Each row comes from the steps of one walk. Every step used is in the known rows, and no mark comes twice. Write the walk behind each row, first mark first.
Known rows
garaz/biluke/rofi/gofile: +1.21, +0.11, -1.01, +1.54, -0.78, +4.80, +2.49, +2.89, +1.35, +3.70, -0.51, +1.79, +0.60, -3.56, +0.45, -1.45, -2.68, +2.86
rofi/biluke/garaz/gofile/vumi: -1.86, +2.46, +2.80, +1.38, -1.32, +1.37, +6.45, +0.79, +3.52, +2.38, -3.13, -2.26, -1.47, -3.77, -3.07, -3.83, -0.22, +1.78
garaz/biluke/rofi/gofile/lupom: +0.00, +1.13, -0.34, +1.48, -1.02, +5.25, +3.19, +4.99, +1.65, +3.80, +0.56, +0.52, -1.41, -2.67, -0.68, -1.87, -3.37, +4.87
gofile/lupom/varob/rofi/biluke: -3.96, +4.34, +3.02, -0.10, -0.68, +5.23, +3.46, +1.68, +5.27, +3.45, -0.98, -0.65, -2.50, +1.04, -0.06, -0.36, +0.24, +5.53
garaz/gofile/lupom/varob/rofi/biluke: -3.70, +4.04, +4.62, +1.26, -2.00, +3.05, +8.04, +0.71, +4.27, +2.65, -0.91, -0.88, -3.51, +1.17, -1.69, -3.95, -1.91, +3.18
varob/rofi: -2.55, +0.71, +0.06, -0.18, +0.27, +5.84, -0.62, +2.29, +1.57, +3.49, +0.37, +0.26, -0.62, -2.20, +0.55, -0.26, -2.23, +1.17
biluke/rofi/gofile/lupom: +0.31, +2.03, -1.13, +1.34, -0.62, +6.21, +0.48, +8.04, +1.49, +2.89, +0.19, -0.49, -2.86, -2.33, -0.80, -0.03, -2.44, +4.67
biluke/garaz/gofile/lupom/varob: -3.31, +2.62, +1.86, +4.07, -2.59, -0.62, +6.08, -0.29, +1.92, +3.47, +3.45, -1.97, -4.48, -2.39, -1.48, -3.66, -2.35, -1.16
varob/lupom/gofile/rofi/biluke: -2.82, +4.24, +3.89, +2.63, -2.13, +4.45, +5.63, +2.86, +4.32, +5.16, -5.09, -0.66, +0.12, -0.58, -5.61, -3.18, -1.38, +0.81
biluke/rofi/gofile: +1.39, +1.00, -1.98, +1.44, -0.36, +5.78, +0.05, +5.97, +1.26, +2.92, -0.74, +0.88, -0.83, -3.20, -0.04, +0.23, -1.50, +2.81
garaz/gofile/lupom/varob/rofi: -3.49, +2.87, +2.52, +2.34, -2.63, +2.68, +6.90, +2.02, +2.44, +3.85, +3.90, -1.04, -3.50, +0.16, -0.83, -4.07, -4.58, -0.27
varob/lupom: -0.90, +0.90, +0.43, +2.73, -0.15, +5.17, -0.98, +2.86, +1.05, +4.24, -0.71, +0.10, +1.49, -2.55, -1.14, +0.61, -1.99, -0.45
biluke/garaz: -2.37, +0.39, -0.34, +1.44, +0.25, +2.70, -1.46, +0.03, +1.05, +3.34, -0.20, -0.50, -1.62, -4.80, -0.01, +0.17, +0.04, +0.11
garaz/gofile/vumi: -0.94, +1.33, +0.76, +2.31, -1.88, +2.21, +6.57, +3.16, +1.71, +2.13, +2.12, -2.46, +0.16, -2.26, -2.69, -2.70, -4.43, -1.49
garaz/biluke: -1.93, -0.48, +0.79, +1.21, +0.03, +3.28, +2.10, -2.08, +1.07, +2.85, +0.83, +0.38, +1.31, -2.55, -0.06, -0.16, -2.48, +0.42
garaz/gofile/rofi/biluke: -3.20, +1.91, +5.11, +0.32, -0.64, +1.78, +6.62, +0.43, +2.88, +1.64, -3.30, -0.42, -0.99, -1.49, -3.85, -2.29, -1.69, +1.98
lupom/gofile: -1.91, +2.00, +0.06, +3.54, -1.63, +3.35, +3.41, +0.42, +1.24, +2.29, -0.25, -1.39, -1.99, -1.06, -2.87, -1.74, -2.46, -2.16
varob/rofi/gofile/garaz/biluke: -1.39, +0.98, -1.66, -0.61, -0.79, +4.23, +1.44, +0.86, +0.66, +5.55, -1.28, +0.42, -1.72, -3.76, +3.08, -2.55, -2.96, +1.05
biluke/rofi: +0.67, +0.28, -0.81, +1.45, +0.86, +4.75, +0.20, +3.41, +1.81, +2.36, +0.82, +0.66, +0.47, -2.55, -1.25, -0.22, -2.19, +2.03

Write each row's walk
-1.04, +2.44, +0.76, +5.01, -2.36, +4.53, +2.78, +2.30, +1.47, +4.68, -1.24, -0.82, -0.10, -1.21, -3.67, -2.72, -3.30, -3.04 : varob/lupom/gofile
+1.89, +1.28, -3.50, +0.51, +0.08, +3.93, -0.48, +5.13, +0.79, +3.41, -1.11, -0.24, -2.18, -3.79, +1.10, -0.77, -1.71, +1.92 : biluke/rofi/gofile/garaz
-3.44, +2.48, +4.31, +1.78, -0.47, +1.74, +4.84, +0.02, +2.14, +1.35, -3.83, -1.69, -4.50, -2.85, -3.31, -3.56, -0.32, +3.22 : rofi/biluke/garaz/gofile/lupom
-2.04, +0.06, +1.38, +3.02, -0.95, +0.65, +3.03, -0.83, +0.00, +2.54, +0.00, -0.71, -2.60, -4.85, -1.64, -3.36, -2.24, -2.02 : biluke/garaz/gofile
-2.62, +1.47, +2.01, +0.51, +0.89, +3.24, -0.61, -1.12, +2.96, +2.10, -4.98, -0.17, -1.79, -3.87, -0.94, +0.30, +2.77, +3.52 : rofi/biluke/garaz
-3.39, +1.81, +2.04, -0.86, +0.76, +5.09, -0.58, +0.26, +3.46, +3.82, -5.06, +0.56, -1.99, -3.82, +0.03, -1.40, +1.86, +4.20 : varob/rofi/biluke/garaz
-0.04, +2.41, -0.58, +2.66, -2.38, +3.60, +5.50, +3.36, +3.21, +4.63, +3.04, +0.61, -1.26, -1.25, +0.44, -1.70, -2.64, +3.82 : garaz/biluke/rofi/gofile/lupom/varob
-1.59, +2.28, -1.82, +0.43, -2.40, +2.81, +3.85, -0.54, +2.30, +6.55, +1.36, +0.45, -1.77, -2.36, +4.07, -2.58, -2.22, +0.12 : lupom/varob/rofi/gofile/garaz/biluke
-2.68, +3.19, +1.77, +3.69, -2.76, +3.87, +4.62, +3.81, +2.56, +6.50, -0.30, -1.01, +0.12, -1.53, -4.97, -3.35, -4.34, -2.53 : varob/lupom/gofile/rofi
+0.22, +3.37, -1.15, +2.56, -2.06, +4.60, +2.83, +6.58, +3.07, +3.89, +2.66, -0.42, -2.69, -0.89, +0.10, +0.01, -1.64, +3.70 : biluke/rofi/gofile/lupom/varob
+0.72, +1.33, -1.49, +2.98, -1.08, +1.42, +6.47, -0.83, +1.67, +4.33, +0.31, -0.07, -0.93, -2.04, -2.41, -6.19, -4.72, -1.20 : lupom/gofile/garaz/biluke/rofi
-3.70, +3.12, +0.81, +1.07, -1.34, +4.72, +2.33, +2.80, +3.29, +4.65, +3.86, -1.05, -2.51, +0.19, +0.80, -0.54, -2.40, +2.05 : gofile/lupom/varob/rofi
-3.08, +0.77, +2.66, +1.43, -1.36, +1.30, +5.60, +1.62, +1.12, +2.84, +1.49, -0.97, -1.02, -2.23, -3.05, -2.45, -4.47, -1.37 : garaz/gofile/rofi
-4.67, +4.21, +2.79, +0.14, -0.83, +3.93, +2.34, +0.85, +5.46, +4.81, -1.57, -0.62, -4.08, -1.53, +0.28, -1.88, +1.75, +5.24 : gofile/lupom/varob/rofi/biluke/garaz
-4.29, +2.24, +3.02, -0.79, +0.48, +2.63, +1.14, +0.48, +4.02, +3.85, -4.02, -0.43, -1.54, -4.10, -2.00, -0.26, +1.78, +4.07 : gofile/rofi/biluke/garaz
-0.66, +0.63, -1.79, +0.71, -0.75, +2.52, +1.40, -0.53, +0.11, +3.84, -1.04, -0.41, -1.29, -3.74, +2.28, -0.67, -2.14, +0.35 : rofi/gofile/garaz/biluke
-3.54, +2.97, +2.06, +0.39, -0.60, +3.49, +1.67, -1.18, +5.21, +4.87, -2.66, +0.60, -2.14, -2.43, +0.90, -1.45, +2.62, +3.37 : lupom/varob/rofi/biluke/garaz
-2.03, +3.52, -0.31, +2.57, -2.51, +3.89, +2.21, +3.84, +2.47, +3.46, +2.21, -1.59, -3.49, -0.50, +1.07, +1.60, -0.58, +2.27 : rofi/gofile/lupom/varob
-2.27, +1.33, +3.49, +1.85, -0.22, +1.14, +3.96, -1.95, +1.83, +1.28, -4.84, -0.35, -2.73, -3.86, -2.38, -3.20, +0.50, +1.11 : rofi/biluke/garaz/gofile
-2.77, +4.05, +2.69, +1.32, -2.96, +1.68, +8.78, +0.84, +5.82, +5.02, -0.75, -1.40, -1.76, -2.34, -1.37, -5.68, -0.40, +1.45 : lupom/varob/rofi/biluke/garaz/gofile/vumi
-3.46, +4.26, +3.59, +2.99, -2.36, +3.07, +4.62, +1.92, +4.20, +6.56, -5.70, -0.74, -1.48, -3.12, -5.38, -4.46, -0.26, +0.65 : varob/lupom/gofile/rofi/biluke/garaz
-4.44, +2.75, +4.39, +0.32, -0.63, +3.43, +4.50, +1.35, +2.77, +3.15, -3.94, -0.97, -4.85, -2.88, -2.37, -5.26, -1.17, +3.71 : varob/rofi/biluke/garaz/gofile/lupom
+1.47, +1.15, -1.86, +1.24, -1.80, +5.12, +4.89, +5.82, +3.01, +4.90, +1.36, -0.24, +1.83, -3.51, -0.30, -2.17, -3.32, +3.28 : garaz/biluke/rofi/gofile/vumi
-4.09, +2.77, +2.13, +2.55, -2.70, +1.22, +6.09, +1.13, +2.56, +5.12, +3.31, -1.22, -4.86, -2.23, -0.65, -5.58, -3.29, -0.52 : biluke/garaz/gofile/lupom/varob/rofi
